Known rows, with every way that one mark hangs from another
{tama {gadivik tima}}: [ 0.73 -3.10 -1.19 -0.91 -1.60  0.01  0.87 -0.53 -0.12  0.37 -1.34  0.49
 -2.33  1.83 -1.73  0.09 -2.89  0.18  2.35 -0.20 -0.47  2.12 -0.15  0.88
 -1.25]
{tage {pulomop {gadivik gadot} pomuv}}: [ 1.37 -2.52 -1.23 -3.75 -1.67  1.71  2.16 -4.81 -1.24 -2.23  1.59  1.89
 -1.24 -4.30  2.73  0.61 -1.86 -1.06  1.58  0.93  3.11 -1.63 -2.27 -3.24
 -0.68]
{tima {pomuv gadot pulomop {tama gadivik}}}: [-0.59 -6.03 -2.08  0.32 -0.14  2.32  1.49  1.91 -0.21  0.44 -0.60  2.03
 -3.95  0.14  1.75 -0.03 -1.61 -1.04 -1.08 -0.19 -3.23  1.68 -3.00  1.73
 -1.98]
{gadot {gadivik {tima {pomuv {pulomop tage}}}}}: [ 1.05 -6.50 -3.71 -0.13 -1.01  1.70  0.34 -0.14  1.19 -1.06 -0.19  2.24
 -2.69  0.68 -2.13 -0.02 -1.15  0.87 -0.21 -0.29 -0.44  1.01 -0.15 -0.20
 -0.32]
{pomuv tama}: [ 0.10 -2.28 -1.83 -0.66  0.37 -0.29  1.90  0.19 -0.94 -0.50  0.06  1.34
  0.02 -1.90  1.17 -0.33 -1.44 -0.54 -0.09 -0.90  0.40 -1.30 -1.36  1.17
  0.29]
{tage {pulomop {gadivik gadot}}}: [ 1.34 -2.98 -1.08 -2.38 -0.73  1.72  1.39 -4.23 -0.88 -0.44  0.46  1.78
 -0.55 -2.95  2.73  1.19 -1.10 -0.71  0.99  0.75  3.19 -1.52 -2.32 -1.87
 -0.54]
{tama {gadivik gadot {tima pomuv tage}}}: [ 1.91 -5.16 -2.30 -0.62 -4.30  0.65  2.61  0.15 -0.17 -1.68 -0.96  1.27
 -1.96  1.81  0.78  0.27 -2.25 -0.91  1.04 -0.23 -1.64  1.90 -0.69 -0.69
 -1.22]
{pomuv {pulomop {gadivik gadot tima}}}: [ 0.74 -3.90 -1.80  0.58  0.99  3.68 -0.26 -3.18 -2.49 -1.31  0.84  2.46
 -2.23 -0.60  1.54  1.76 -1.57 -1.12  0.96  0.00  1.91  1.81 -0.86 -0.32
 -0.48]
{gadivik gadot tima}: [-0.10 -3.48 -3.23  0.55 -2.80  1.05  1.56 -2.23 -2.38 -1.86 -1.75 -0.19
 -0.89 -0.89  2.24 -1.54 -0.94 -0.75  1.81 -2.08  2.27  0.47  0.38 -1.69
  1.85]
{tage tima}: [ 1.64  1.20 -0.14 -0.97 -0.31 -0.20  1.55 -2.40 -1.09 -0.89  0.36  1.62
 -4.87 -1.51 -0.12 -0.54 -1.26 -0.33  1.65  0.91  2.70 -1.51 -0.62 -0.89
 -1.66]
{tage {tima {pomuv gadot pulomop}}}: [ 0.77 -1.46 -0.74 -0.02 -0.32  1.49  1.27 -1.28 -1.21 -0.43  0.10  2.47
 -7.35 -1.11  1.10 -0.55 -1.11 -0.96  0.69  0.82  0.88 -0.23 -1.81 -0.54
 -2.48]
{tima {pomuv gadot tama} tage}: [ 1.29 -6.71 -3.09  0.42 -2.88 -0.51  2.38  1.81 -0.33 -1.15  1.20  3.56
 -3.86 -0.96  2.87  0.63 -2.04 -1.84 -1.14 -0.65 -1.80 -0.09 -2.97 -0.28
 -2.42]
{tima {pomuv {gadot gadivik} pulomop} tage}: [ 2.49 -7.74 -2.06  0.68 -1.97  0.99  1.44  0.36  0.72 -1.02  2.21  4.80
 -5.04  1.17  0.99  1.49 -1.36 -0.59 -1.10  0.64 -2.28  0.93 -1.85 -0.32
 -4.28]
{tage pulomop {tima {pomuv gadot tama}}}: [ 0.67 -2.16 -0.41 -2.49 -0.86  0.88  2.67 -2.40 -1.33  0.18  0.13  2.39
 -6.30 -4.00  3.53 -1.24 -0.75 -1.08  0.56  1.43  1.58 -2.46 -3.73 -2.22
 -1.92]
{tage {pulomop gadivik} tima}: [ 2.38 -0.05  0.30 -3.43  0.18  1.26  1.39 -5.23 -1.83 -0.29  1.28  2.68
 -5.28 -4.02  1.67  1.09 -1.67 -0.95  1.90  2.19  4.52 -2.09 -2.84 -2.57
 -1.98]
{tama {gadivik gadot {tima tage}}}: [ 2.18 -4.06 -1.58 -0.97 -3.47  0.22  2.54 -1.08 -0.76 -1.60 -0.88  1.17
 -1.66  1.57  0.41  0.20 -2.24 -0.75  1.64 -0.13 -0.96  1.79  0.02 -0.31
 -1.16]
{gadot {gadivik {tima tage}}}: [ 2.68 -4.91 -2.21 -0.87 -1.96 -0.03  0.70 -1.47  0.53 -1.08  0.83  2.46
 -2.21  0.07 -2.08  0.46 -1.88  1.07  0.75 -0.79  0.57 -0.17  0.13 -0.04
 -1.05]
{tage pulomop}: [ 0.78 -2.43 -0.10 -2.11 -0.10 -0.16  1.44 -3.41  0.15  0.63  0.92  1.91
 -1.02 -1.42  1.34  0.07 -0.69  0.48  1.10  1.09  2.51 -2.06 -1.38 -1.56
 -1.60]
{tima pomuv}: [-0.09 -3.91 -2.70  0.52 -2.07  0.59  0.74  1.09  0.92 -0.38  0.16  1.55
 -1.77  0.47  0.15  0.18 -1.42 -0.22 -0.52 -0.67  0.42 -0.48 -1.89 -0.31
 -0.81]
{gadivik gadot {tima pomuv}}: [-0.71 -5.16 -4.33  1.08 -3.83  1.87  1.59 -0.68 -1.68 -2.03 -1.77  0.04
 -1.39 -0.50  2.62 -1.37 -0.91 -1.09  0.78 -2.37  1.20  0.80 -0.77 -2.11
  1.91]
{tage {pulomop gadivik} {tima pomuv}}: [ 1.57 -1.64 -0.78 -2.95 -1.11  1.88  1.27 -3.65 -1.14 -0.53  1.23  2.90
 -5.75 -3.70  2.18  1.30 -1.61 -1.27  0.92  2.04  3.61 -1.95 -4.05 -3.02
 -1.85]
{tama {gadivik gadot {tima {pomuv pulomop}}}}: [ 0.77 -4.74 -2.01 -0.29 -2.85  2.00  1.99 -0.07 -0.53 -1.12 -1.75  0.69
 -1.95  1.97  0.49 -0.24 -1.90 -0.41  0.90 -0.18 -1.70  2.34 -0.63  0.12
 -0.75]
{pulomop gadivik}: [ 1.09 -2.00 -2.19 -0.82 -0.10  1.59 -0.56 -2.24 -0.67 -0.49  0.29  1.59
 -1.46 -1.64 -0.34  2.31 -2.89 -0.98  1.13 -0.47  3.00  0.40 -1.80  0.45
 -0.57]
{tima tage}: [ 2.83 -3.20 -0.95 -0.10 -1.92 -1.72  1.70 -1.36 -0.10 -1.58  2.54  3.70
 -1.67  0.65  0.23  1.68 -1.61 -0.58  0.75  0.66  1.26 -0.80 -0.07 -1.06
 -2.79]
{gadot {gadivik {tima pomuv}}}: [ 1.23 -5.40 -3.11 -0.44 -2.00  1.03  0.29 -0.37  1.14 -0.47 -0.31  1.36
 -2.21  0.11 -2.09 -0.15 -1.73  1.32  0.16 -1.39  0.13  0.13 -0.71  0.35
 -0.17]
{pomuv pulomop}: [ 0.69 -2.72 -0.16  0.51  2.07  1.52  0.41 -2.01 -0.78 -0.25  1.48  2.87
 -2.02  1.18 -0.11  1.03 -0.63  0.06  0.50  0.75  0.76  0.33  0.02  0.40
 -2.30]

Rows
[ 0.33 -4.15 -1.92 -0.58 -2.54  0.40  0.97  0.49  0.33  0.33 -1.34  0.65
 -2.70  2.13 -1.41  0.14 -2.86 -0.03  1.47 -0.27 -1.10  2.30 -1.01  0.77
 -1.09]  {tama {gadivik {tima pomuv}}}
[ 0.87 -6.06 -4.18  0.90 -5.04  0.77  2.30 -0.78 -1.84 -3.05 -0.13  1.79
 -1.87  0.05  3.11 -0.32 -1.13 -1.74  0.61 -1.70  0.96  0.60 -0.63 -3.06
  0.47]  {gadivik gadot {tima pomuv tage}}
[ 0.85 -0.91 -1.41 -1.02 -1.16  0.58  2.13 -0.24 -0.90 -1.22  0.21  2.01
 -4.97 -1.98  1.13 -0.61 -1.30 -1.23  0.11  0.25  1.24 -1.57 -2.37 -1.00
 -1.03]  {tage {tima {pomuv tama}}}
[ 0.15 -5.79 -2.36 -0.21  2.47  1.95  1.91  0.53 -1.38 -1.30 -0.19  2.92
 -2.26  1.15  0.62  0.28 -1.07 -1.55 -0.36  1.93 -2.54  2.93  0.04  0.87
 -0.78]  {pomuv {pulomop tage} {tama {gadivik tima}}}
[ 0.69 -3.09 -0.54 -3.89 -1.14 -0.01  2.66 -2.99 -1.27 -1.01  1.20  1.72
 -1.74 -3.09  1.87 -0.67 -1.89 -0.42  1.89  0.89  1.05 -1.37 -1.74 -2.38
 -0.99]  {tage {pulomop {pomuv {tama {gadivik tima}}}}}
[ 1.35 -4.20 -1.98 -1.40 -1.86  0.18  3.03  0.21 -1.52 -1.50 -0.77  1.21
 -0.42 -0.74  1.85 -0.27 -1.93 -1.17  0.33 -0.60 -1.50  0.41 -1.34  0.78
  0.29]  {pomuv {tama {gadivik gadot {tima tage}}}}
[ 0.20 -4.93 -2.45  0.76 -0.32  2.82 -0.16 -0.04 -0.03 -0.57  1.14  2.81
 -2.75  0.58  0.56  1.99 -1.67 -1.04 -0.80  0.25  0.46  1.02 -2.48 -0.05
 -1.83]  {tima {pomuv {pulomop gadivik}}}
[ 0.30 -4.38 -2.21 -0.14 -0.78  0.53  0.27 -1.27 -0.03  0.95 -1.75  0.49
 -4.35 -1.44 -0.85 -1.49 -1.84  0.83  1.58 -1.86 -0.06  0.92 -0.57  1.56
 -0.91]  {pomuv {gadot {gadivik tima}}}
[ 2.57 -6.30 -2.70 -0.65 -3.92 -0.25  3.31  1.98  0.28 -2.29  1.49  3.62
 -1.43  0.61  2.23  1.52 -1.92 -1.80 -1.65  0.33 -2.47 -0.24 -2.73 -0.76
 -2.07]  {tima {pomuv {tama {gadivik gadot}}} tage}
[ 1.14 -1.33 -0.13 -2.51 -1.42  0.52  2.18 -2.97 -0.52 -0.19  1.01  2.51
 -5.45 -2.39  2.20 -0.39 -0.59 -0.45  0.81  1.93  2.50 -2.77 -2.91 -3.14
 -2.12]  {tage pulomop {tima pomuv}}
[-0.87 -5.74 -2.66  1.05  3.43  1.93  1.65  0.20 -1.68 -0.43 -0.60  2.92
 -4.11 -1.36  2.47 -0.91 -0.41 -1.90 -0.49  1.14 -2.05  2.16 -0.48  1.44
 -1.20]  {pomuv gadot {pulomop tage} tama}
[ 0.37 -5.18 -3.11  0.01  3.48  3.01  0.92 -0.49 -1.67 -1.79  1.14  3.84
 -1.59 -1.17  1.57  1.92 -1.10 -2.25 -1.30  1.95 -0.16  1.76 -0.90  0.62
 -0.18]  {pomuv {pulomop gadivik tage} tama}
[ 0.61 -3.16 -1.64 -3.43 -1.36  1.08  0.79 -4.83 -1.75 -1.16  1.62  1.95
 -2.84 -3.94  1.65  0.66 -2.75 -0.87  2.50  0.48  3.74 -0.43 -2.00 -3.31
 -0.71]  {tage {pulomop {gadivik tima} pomuv}}
[ 1.08 -4.64 -1.76 -0.61 -2.31 -1.07  0.83 -2.89 -1.84 -0.62  1.30  2.68
 -2.99 -0.34  0.94  0.52 -2.09 -0.56  2.35 -0.43  2.68  0.17 -0.26 -2.53
 -1.15]  {gadivik {tima {tage pulomop}}}
[-0.16 -6.44 -6.86  0.68 -1.61  2.96  0.64 -0.62 -0.89 -3.41 -1.74  1.61
 -2.13 -1.16  1.36  0.93 -1.75 -2.99  0.10  0.53  1.96  2.95 -0.22 -2.63
  2.15]  {pulomop {gadivik gadot {tima pomuv}} tage}
[-0.68 -5.13 -2.01  1.58  2.86  1.81  0.71 -1.01 -0.47 -0.08 -0.55  2.80
 -5.09  0.62  0.86 -0.56 -0.31 -1.07  0.61  1.53 -0.83  2.68  0.81  0.58
 -2.41]  {pomuv gadot {pulomop tage}}
[ 1.20 -2.78 -1.42 -1.66 -0.92  0.52  3.22  0.60 -0.63 -1.14 -1.08  0.64
  0.51 -0.89  1.58 -0.48 -1.42 -0.74 -0.29 -0.24 -1.76 -0.27 -1.56  1.85
  0.13]  {pomuv {tama {gadivik gadot}}}
[ 0.40 -6.80 -2.76  0.17  3.24  2.53  1.85  0.40 -0.32 -0.60 -0.45  3.22
 -3.90 -1.43  1.19 -0.93 -0.17 -0.80 -1.33  1.22 -3.13  1.75 -0.51  2.21
 -1.30]  {pomuv {gadot gadivik} {pulomop tage} tama}
[ 1.40 -4.51 -3.09  0.44 -3.81  0.16  2.31 -2.49 -2.52 -2.74 -0.14  1.54
 -1.42 -0.61  2.71 -0.39 -1.15 -1.26  1.64 -1.35  1.92  0.49  0.42 -2.72
  0.55]  {gadivik gadot {tima tage}}
[ 0.67 -3.43 -2.23 -1.24 -1.34  0.70  2.74  0.39 -1.45 -1.02 -1.53  0.43
 -0.23 -1.03  1.65 -0.72 -1.76 -0.90  0.32 -0.96 -1.31  0.46 -1.37  1.20
  0.89]  {pomuv {tama {gadivik gadot tima}}}
[ 1.88  0.59  0.85 -4.29 -0.98 -0.14  3.07 -5.04 -1.61 -1.76  2.14  2.52
 -5.69 -4.24  1.81 -1.12 -1.06 -0.63  2.39  2.27  3.40 -3.00 -1.65 -4.12
 -2.30]  {tage {pulomop pomuv} tima}
[-0.88 -5.36 -2.10  1.57 -0.29  2.05  0.47  0.53  0.08  0.37 -0.16  2.24
 -4.43  0.44  1.20 -0.05 -1.21 -0.61 -0.31 -0.53 -0.95  1.09 -2.03  0.53
 -2.23]  {tima {pomuv gadot pulomop}}
[ 1.01 -3.18 -1.65 -0.91 -2.74  0.92  2.07 -0.91 -0.55 -0.95 -2.11 -0.14
 -1.12  1.34  0.03 -0.57 -1.94 -0.26  1.81 -0.51 -0.86  1.79  0.01  0.29
 -0.26]  {tama {gadivik gadot tima}}
[ 2.27 -6.38 -3.27 -0.76 -2.59  0.41  0.97  0.01  0.63 -1.31  0.67  2.60
 -2.24 -0.27 -1.17  0.36 -1.90  0.54 -0.42 -1.16 -0.47 -0.18 -1.11 -0.06
 -0.54]  {gadot {gadivik {tima {pomuv tama} tage}}}
[ 2.10 -6.66 -2.11 -1.33 -2.82 -0.65  2.93  0.37 -0.07 -1.39  2.80  4.68
 -1.77 -1.12  3.35  1.60 -1.36 -1.45 -1.36  0.76 -0.47 -1.77 -3.40 -2.26
 -2.38]  {tima {pomuv tama} {tage pulomop}}
[ 1.49 -4.91 -2.55 -0.50 -3.71  0.16  2.53 -3.37 -2.44 -2.37  0.25  1.93
 -1.27 -1.04  3.67 -0.47 -0.74 -1.19  1.69 -0.78  2.32 -0.22 -0.09 -3.54
  0.16]  {gadivik gadot {tima {tage pulomop}}}
[-1.58 -5.68 -3.17  1.68 -1.28  1.52 -0.46 -0.52 -1.67  0.35 -0.93  1.22
 -4.83  0.24  0.72 -0.73 -1.98 -0.67  1.46 -1.77  0.76  2.37 -1.09 -0.53
 -0.50]  {gadivik {tima {pomuv gadot pulomop}}}
[ 0.75 -3.58 -1.82 -2.12 -1.07  1.98  0.86 -4.61 -1.81 -0.34  0.11  1.57
 -1.23 -2.97  2.60  0.88 -1.46 -0.79  1.62  0.04  3.58 -0.64 -2.17 -2.39
  0.05]  {tage {pulomop {gadivik gadot tima}}}
[ 1.05 -2.06 -2.76 -2.92 -0.79  1.55  1.16 -2.05 -2.16 -3.17  1.85  1.82
 -1.85 -4.98  1.05  1.28 -3.74 -2.16  1.07 -0.53  2.07 -0.05 -2.49 -0.88
  0.21]  {pulomop gadivik {pomuv tama}}
[ 1.38 -3.95 -0.44 -1.00  1.42  2.46  2.69 -0.34 -1.47 -1.21  0.24  2.40
 -0.49  0.21  2.08  0.55 -0.60 -0.85 -0.88  0.90 -2.66  0.86 -1.25  1.91
 -1.29]  {pomuv pulomop {tama {gadivik gadot}}}
[ 1.12 -5.64 -3.41 -0.68 -1.79  1.07  0.69  0.09  0.87 -0.55 -0.44  1.42
 -1.93 -0.66 -1.55 -0.30 -1.82  1.08 -0.26 -1.70 -0.28 -0.21 -1.17  0.55
  0.42]  {gadot {gadivik {tima {pomuv tama}}}}
[ 2.33 -6.14 -3.03 -0.36 -2.79  0.39  0.70 -0.39  1.00 -1.17  0.79  2.54
 -2.57  0.37 -1.82  0.46 -1.83  0.86  0.09 -0.84  0.02  0.18 -0.59 -0.35
 -1.07]  {gadot {gadivik {tima pomuv tage}}}
[ 0.56 -3.58 -0.89 -3.16 -1.31  0.29  1.92 -3.86 -0.63 -0.43  0.87  1.61
 -3.49 -3.52  1.33 -1.45 -1.61  0.20  2.29  0.24  1.67 -1.24 -1.42 -2.34
 -1.56]  {tage {pulomop {pomuv {gadot {gadivik tima}}}}}
[ 1.50 -3.35 -3.21 -2.16 -2.67  0.72  0.14 -3.43 -2.61 -3.41  2.42  2.61
 -4.01 -3.31  0.28  1.79 -4.46 -2.20  2.82 -0.57  3.47  1.58 -1.20 -2.77
 -0.64]  {pulomop {gadivik {tima tage}} pomuv}
[ 0.39 -4.41 -2.02 -1.96 -1.00  1.57  0.06 -3.56 -1.22  0.46  0.41  2.07
 -2.29 -2.49  1.68  1.36 -2.26 -0.80  1.35  0.21  3.39 -0.25 -2.84 -2.02
 -0.45]  {tage {pulomop {gadivik {tima pomuv}}}}
[ 0.03 -2.23 -3.53 -1.95  0.03 -0.15  3.73 -0.56 -1.36 -3.93  0.02  1.99
 -6.48 -4.27  1.37 -2.67 -1.50 -2.81  1.19  2.00 -0.03  0.59  0.27 -2.62
 -0.42]  {pulomop {pomuv gadot tama} {tage tima}}
[ 0.54 -3.02 -0.27 -3.69 -0.98 -0.01  2.94 -2.86 -0.84 -0.43  0.70  1.63
 -2.74 -3.55  2.30 -1.15 -1.71 -0.45  1.73  0.92  0.13 -1.29 -2.27 -1.56
 -1.74]  {tage {pulomop {pomuv gadot {tama gadivik}}}}
[ 2.33 -6.21 -1.75  0.97 -1.83  0.45  1.41  0.15  0.12 -1.74  3.35  5.22
 -3.14  2.17  1.16  2.37 -1.20 -1.21 -1.09  1.14 -0.81  0.23 -1.54 -1.43
 -3.84]  {tima {pomuv pulomop} tage}
[ 0.51 -5.91 -3.59  1.04 -3.56 -0.65  0.44 -0.28 -1.13 -1.06  1.04  2.56
 -3.50  0.80  0.44  0.57 -2.38 -1.03  1.15 -1.35  1.29  1.29 -0.85 -2.02
 -0.88]  {gadivik {tima pomuv tage}}
[ 2.35 -4.37 -1.09 -1.67 -3.40  0.25  2.84 -1.75 -0.59 -1.32 -0.62  1.34
 -1.63  1.11  0.98  0.18 -2.05 -0.59  1.82  0.53 -0.75  1.24 -0.33 -0.94
 -1.36]  {tama {gadivik gadot {tima {tage pulomop}}}}
[-1.27 -5.73 -3.38  1.02 -1.05  1.43  0.20  0.08 -2.07 -0.45 -0.07  1.65
 -2.91 -0.13  1.03 -0.18 -1.77 -0.79  0.53 -1.76  0.68  1.55 -1.45 -0.67
  0.45]  {gadivik {tima {pomuv pulomop tama}}}
[ 1.10 -1.92 -1.62 -1.08 -1.20  0.98  2.09 -0.24 -0.67 -0.63 -0.52  1.78
 -6.43 -2.65  0.99 -1.11 -1.36 -0.82  0.08 -0.08  0.16 -1.34 -2.67  0.00
 -1.31]  {tage {tima {pomuv {gadot gadivik} tama}}}
[ 0.90 -4.07 -5.26 -0.11 -0.20  2.46  1.33 -1.33 -0.07 -3.38 -0.98  1.81
 -0.70 -1.25  1.09  1.38 -0.96 -2.61 -0.16  1.66  1.97  1.60  0.20 -1.56
  1.11]  {pulomop {gadivik gadot} tage}
[ 0.93 -4.14 -5.81 -2.14 -1.07  2.34  3.04 -1.17 -1.48 -5.87  0.43  2.13
 -1.17 -4.58  2.58  0.33 -1.94 -3.85 -0.18  1.46  1.03  1.08 -0.50 -2.98
  1.85]  {pulomop {gadivik gadot} {pomuv tama} tage}
[-1.68 -5.29 -3.67  1.30 -2.37  0.58 -0.25 -0.17 -1.26  0.42 -1.50  0.50
 -4.26 -0.36  0.45 -1.30 -2.22 -0.65  1.72 -2.44  1.24  1.87 -1.12 -0.60
  0.13]  {gadivik {tima {pomuv gadot}}}
[ 1.97 -6.01 -2.88  0.04 -3.05 -0.79  2.56  1.80 -0.02 -2.00  2.31  4.06
 -1.93 -0.05  1.99  1.52 -1.80 -1.73 -1.61 -0.05 -1.07 -0.85 -2.53 -0.92
 -1.95]  {tima {pomuv tama} tage}
[ 3.02 -3.76 -0.53 -2.62 -1.98 -1.64  3.01 -2.86 -0.85 -2.19  3.76  4.29
 -1.96 -1.81  2.25  0.98 -1.72 -1.05  0.90  1.40  1.28 -2.14 -1.29 -2.98
 -2.88]  {tima {tage {pulomop {pomuv tama}}}}
[ 0.90 -3.21 -1.89 -3.54 -1.98  1.74  1.57 -5.14 -2.11 -1.99  1.14  1.46
 -2.08 -4.41  2.93  0.33 -2.11 -1.29  2.38  0.32  3.63 -0.85 -2.04 -3.80
  0.09]  {tage {pulomop {gadivik gadot tima} pomuv}}
